Each row was made from one walk, in order. Every step used is in the known rows, and no mark comes twice. Write each row's walk.
Known rows
J -> A -> R -> Q -> N: [-32.4  15.3  -1.3  -0.1  -8.5   7.0  28.0  23.5  21.5   3.3 -26.1  -5.6
 -11.6 -32.6  45.4 -10.5  -2.0 -14.1   4.0 -28.3]
K -> R -> Q: [  7.4 -20.6   2.5  -3.1  -1.9  -6.0  17.3   8.9  13.3  26.8   0.4   2.7
   8.0 -29.8  26.3  21.8 -28.3  -3.8   1.2 -37.6]
A -> R -> K -> Q -> N: [-59.2  16.4  -1.7 -17.3   5.6 -12.6   2.4  15.2   9.2  10.7 -23.2  23.4
  -3.4  -0.3  16.7  25.0   8.1  -3.0   9.6  -4.8]
Q -> N -> R: [-30.8  18.1  -3.4  -9.9   1.6  -8.3  18.4   0.9  24.5   7.6  27.7  20.2
  17.0  -8.4  35.8  23.6   3.6  -2.4  18.8  10.7]
J -> A -> R -> K -> Q -> N: [-64.5  24.4   1.1  -4.9  -5.3   3.3   6.6  18.8   7.9  -2.2 -37.2  28.0
 -12.9   0.9  20.3  -3.8   4.0  -8.1   8.3 -11.9]
J -> R -> Q: [  3.2 -33.0 -13.8  -1.9   1.1 -13.2  -2.0   1.1   7.9  29.8  -5.0   9.6
  -1.6 -11.6  11.4  18.9  -9.3  11.0  -4.1 -20.3]
J -> K -> Q -> N -> R: [-48.2  12.0  -3.3 -26.7  -5.4   5.3   7.8  29.1   7.5  -0.2   1.4  30.3
   5.3   3.8  29.5  36.8   0.9   4.7   1.2  -0.8]
Q -> K -> J: [-14.6  23.8   3.5 -14.7 -24.8   8.3   2.8  -1.8  13.3  18.6  23.1   1.3
  18.8  16.5  17.2   5.4  15.8 -15.1 -11.3  -6.0]
K -> Q -> N -> R -> A: [-77.5   5.1 -12.3  -4.4  -6.7  -5.5  -2.5  18.7  11.7   5.4  14.2  28.4
  -1.4 -26.9  15.4  43.8 -16.8   1.6  19.0 -12.2]
Q -> K -> J -> A: [-20.5  31.4   7.8  -2.4 -35.1  23.0   7.6  -0.4  12.3   5.5  12.2   5.1
   9.8  18.5  21.2 -23.0  11.7 -20.6 -11.6 -13.4]
A -> R -> Q: [-10.2 -14.5  -3.3  -0.1   6.3  -0.6   7.9  13.3  16.0  11.8  -6.7  -6.4
  -4.1 -35.7  25.6   7.8  -8.7 -11.5  -9.3 -34.4]
A -> R: [-18.5  -1.1   6.0   5.3  11.4  -0.2   5.7  12.7  14.0   5.5   6.9  -2.4
   0.2 -12.2  17.7   2.9  -3.4  -3.1 -10.1  -9.2]
N -> Q -> R -> K -> J: [-12.6  -2.8 -12.9 -23.7  -7.0 -32.5   6.7  -4.2  37.9  14.6  -8.2  46.4
  -4.2  13.8   2.7  28.7  32.2  -3.4   0.8 -32.7]
K -> J -> A: [-14.2  19.0   9.1   8.1 -17.1   8.8  14.8   3.9  18.6  -4.1  -9.4  13.6
   1.2   4.9  19.0 -24.1   4.3  -8.9   1.4 -16.6]
Q -> N: [-18.0  22.3  -3.8 -11.9  -5.0  -7.9  13.3   7.5   6.0   4.3  -6.6  -4.3
   2.2   0.6  17.1  10.6  10.9   1.8  14.9  15.4]
A -> R -> K -> J: [-41.5  15.6   5.5  -8.0   8.3 -12.7  11.3 -11.0  21.0  13.1   2.6  27.1
   7.8   8.4  36.7  -6.3  15.8 -15.4  -2.6 -18.7]
N -> R -> Q -> K -> J -> A: [-25.7  14.0  -1.8  -5.0 -34.2  22.8  15.5  -3.6  34.3  14.7  33.9  25.2
  20.5 -12.2  49.0  -3.9  -0.6 -31.8  -8.3 -43.5]
R -> K -> J -> A: [-28.6  24.8   1.9  -1.3 -14.7   4.0  11.1 -21.3   6.8  -7.3 -14.5  34.5
  -0.9  23.8  23.1 -37.1  14.4 -18.1   5.6 -16.0]
Q -> R -> K -> J: [-15.8  13.3 -14.8  -9.2  -9.3 -18.5  13.0  -5.8  31.6   4.9 -10.1  40.4
   9.1  23.2  29.3  22.5  26.6 -12.5  -2.0 -12.5]
K -> J -> R: [-13.2  -7.7   0.5  -2.7  -0.4 -21.1   4.7   0.8  24.5  33.2  11.0  23.1
  12.7  13.6  21.2  17.2   5.8  15.0  -0.9  -3.9]
J -> R: [ -4.9 -19.6  -4.7   2.8   7.3 -14.2  -3.8   0.4   5.6  22.9   8.9  14.4
   3.2  10.8   6.2  12.8  -3.0  18.2  -4.5   4.9]
R -> A: [-36.4  -2.4 -11.0   8.5  -2.2   0.7  -7.1  -3.0 -14.2  -4.6   4.5   0.7
 -16.1 -10.4  -1.4  -5.2 -10.2  -7.4  -0.2 -13.7]

Which walk is each row?
[-50.2 -11.2  -9.4   5.2  -2.1 -19.1  -1.4  -2.8   9.6  27.6  17.1  23.8
  -2.5   0.6  20.2  12.0  -4.6   8.4  -2.5 -15.0]
K -> J -> R -> A
[-45.1 -12.3 -23.8  -4.4 -13.2   8.0  -9.2  42.3  -8.0 -14.3 -28.2  21.7
 -24.5   3.7   5.8  35.9  -5.0   0.5 -27.7 -27.0]
J -> K -> Q -> R -> A
[ 11.4 -19.8 -11.3 -10.0  -3.0 -20.7   1.6  17.8  29.9   8.2  -3.8  17.5
 -11.4  -9.3 -15.9  36.1  13.3   9.9  -5.8 -24.6]
N -> Q -> R
[ -7.7   3.1 -19.2  -5.3  -0.4 -11.1   3.5  -6.5  14.1  -5.6 -13.6  31.8
  -0.6  21.0  15.0  16.8  18.0  -9.7  -5.3  -3.1]
Q -> R -> K
[ -9.5   9.5 -12.3 -17.5 -12.3  -7.6  15.5   8.2   8.8  10.8 -22.1  -8.7
  -1.7 -22.6  22.6  15.5   5.3  -5.4  14.7 -11.7]
R -> Q -> N
[-21.0   4.6   0.1 -11.7 -17.7  -5.3  -2.0  -2.7  18.8  41.5  31.4  15.3
  21.8  27.9  22.4  18.7  13.0   2.0 -14.0  -0.7]
Q -> K -> J -> R
[-20.8  21.5 -10.3   2.8 -19.3  -3.5  17.7  -3.2  30.8  -9.3 -22.2  43.9
  -0.3  25.3  33.2  -7.5  22.0 -17.6  -3.7 -19.2]
Q -> R -> K -> J -> A
[-44.1   1.8   1.0  -0.5 -13.7   9.0   2.3   1.0 -10.0  23.3  40.0  -0.5
   5.6  -5.4  19.4  11.5 -25.0 -16.5 -11.6 -20.8]
Q -> K -> R -> A
[-30.6  -6.5 -23.3  12.0  -6.1  -5.2   1.5  14.6   9.3  -8.1  -2.3  12.8
 -12.9  -9.3  12.3  23.2  -3.0  -6.1  -9.7 -14.7]
Q -> R -> A
[  1.9  -1.1 -11.6 -15.2 -22.7  14.6  -3.9  -1.9  -2.0  15.5   7.0 -11.8
   4.6  -9.8   8.6   7.4   2.6 -18.9 -12.9 -23.0]
R -> Q -> K
[-27.3  13.1  -1.8 -13.4 -11.8  -5.6  -0.2  28.0   6.1   8.4 -25.2   2.9
  -1.4  -7.3  -3.5  35.1   0.6  10.5  16.3   3.3]
K -> Q -> N
[-43.2  26.7   3.5  -5.2 -17.3   0.0  37.6  24.0  40.1  12.7 -22.6   3.3
  -1.3 -31.2  61.3  -7.0   6.9 -17.7   6.3 -36.7]
K -> J -> A -> R -> Q -> N
[ -5.1 -17.0  -9.6  -3.2  -0.1  -0.3   7.7  -4.7  22.5   8.2  21.9  19.6
  11.3 -31.7  26.2  20.6 -12.7 -11.1   3.8 -29.5]
N -> R -> Q
[-44.2  -7.3   0.8  -5.7   2.9   5.7  12.0  11.7 -21.8   3.7   9.6   8.9
 -10.8   1.1  32.8  -3.5 -25.1  -6.2 -17.8 -25.0]
J -> K -> R -> A
[-16.9   5.3  -1.2 -30.9  -7.2  -2.5  35.0  21.6   1.3  20.4 -15.4   0.7
   2.2  -9.7  55.2  19.9  -9.6  -4.7  -2.5 -24.1]
J -> K -> R -> Q -> N
[-39.8 -15.0   3.4 -15.1 -11.8  -3.6  -3.1   2.4  -4.6  33.9  41.2   5.4
  -7.7 -15.7  -8.7  19.6 -17.6  -8.0  -9.3 -43.7]
N -> Q -> K -> R -> A
[-32.0  17.9  15.9  13.4  -5.4   8.2  20.7  16.2  31.6   3.1  -2.0  11.0
   0.3  -7.6  37.9 -21.0   2.5 -11.3  -8.7 -25.3]
K -> J -> A -> R
[-33.0   4.1   0.4  -3.4  16.8  -5.9   1.2 -12.1   2.2   3.3   0.2  19.4
  -2.2   6.0  19.6 -10.3   7.8 -13.7  -5.0  -7.7]
A -> R -> K
[-23.4  16.9  -1.1 -13.6  -3.5 -11.5   5.0 -24.7   7.6   6.8  -3.8  30.5
   8.2  21.8  17.8  -7.7  18.6 -12.4   6.9  -9.3]
R -> K -> J
[-39.1 -15.9 -22.1  11.9 -12.6  -3.5 -13.1  36.0  10.2  -5.1 -20.1  20.2
 -16.6 -16.3  -7.6  49.0 -12.6   3.6  -8.7 -24.9]
K -> Q -> R -> A
[-41.5 -22.4 -15.4   9.9   6.2 -11.8 -11.3  -4.0  -8.5  16.3  12.1  16.4
 -12.4  -0.9   4.1   6.7 -13.2  11.3  -4.3  -6.6]
J -> R -> A
[-53.9 -15.6  -9.0 -19.6 -16.7 -18.2 -14.1  -4.6   9.4  46.2  37.3  22.0
  -7.3   2.4  -6.0  21.8  10.1   4.8 -12.8 -35.9]
N -> Q -> K -> J -> R -> A
[-45.2  23.3  -9.4 -19.1   5.2 -13.3  14.5 -23.1  13.3   3.9  22.2  40.2
  14.2   9.6  37.3  11.8  14.0 -12.3  21.5  10.2]
Q -> N -> R -> K
[-17.7 -11.4   1.6 -27.3 -15.3 -19.2  -7.7  -2.2  25.1  52.5  34.5  22.2
   7.6  16.9  -5.3  27.3  19.6  11.1 -11.2 -22.8]
N -> Q -> K -> J -> R
[-35.0  13.7  16.4 -12.2 -20.0   7.8   8.8  13.9  31.0  21.9  20.9   9.4
  -4.5  -4.6  10.9 -12.9  16.1 -16.0 -18.7 -45.0]
N -> Q -> K -> J -> A -> R
[-67.4  14.1 -13.1  -2.0  -0.6  -8.3  11.7  -1.0  10.3   1.2  31.8  20.4
   1.2 -19.7  34.8  19.8  -6.5  -8.6  18.8  -2.1]
Q -> N -> R -> A
[-26.2   7.4  -6.2 -10.9   1.5  -8.5  21.7  20.1  21.9  17.5 -14.4  -9.0
  -2.2 -35.7  41.5  17.8   2.8  -8.3   4.5 -20.3]
A -> R -> Q -> N
[-20.6   5.9  -0.5   2.3 -20.6  29.1   8.1  13.2  10.3   7.0   3.2  -9.1
  -4.3 -19.3  30.8 -18.1  -5.0 -29.0 -24.5 -38.2]
J -> A -> R -> Q -> K
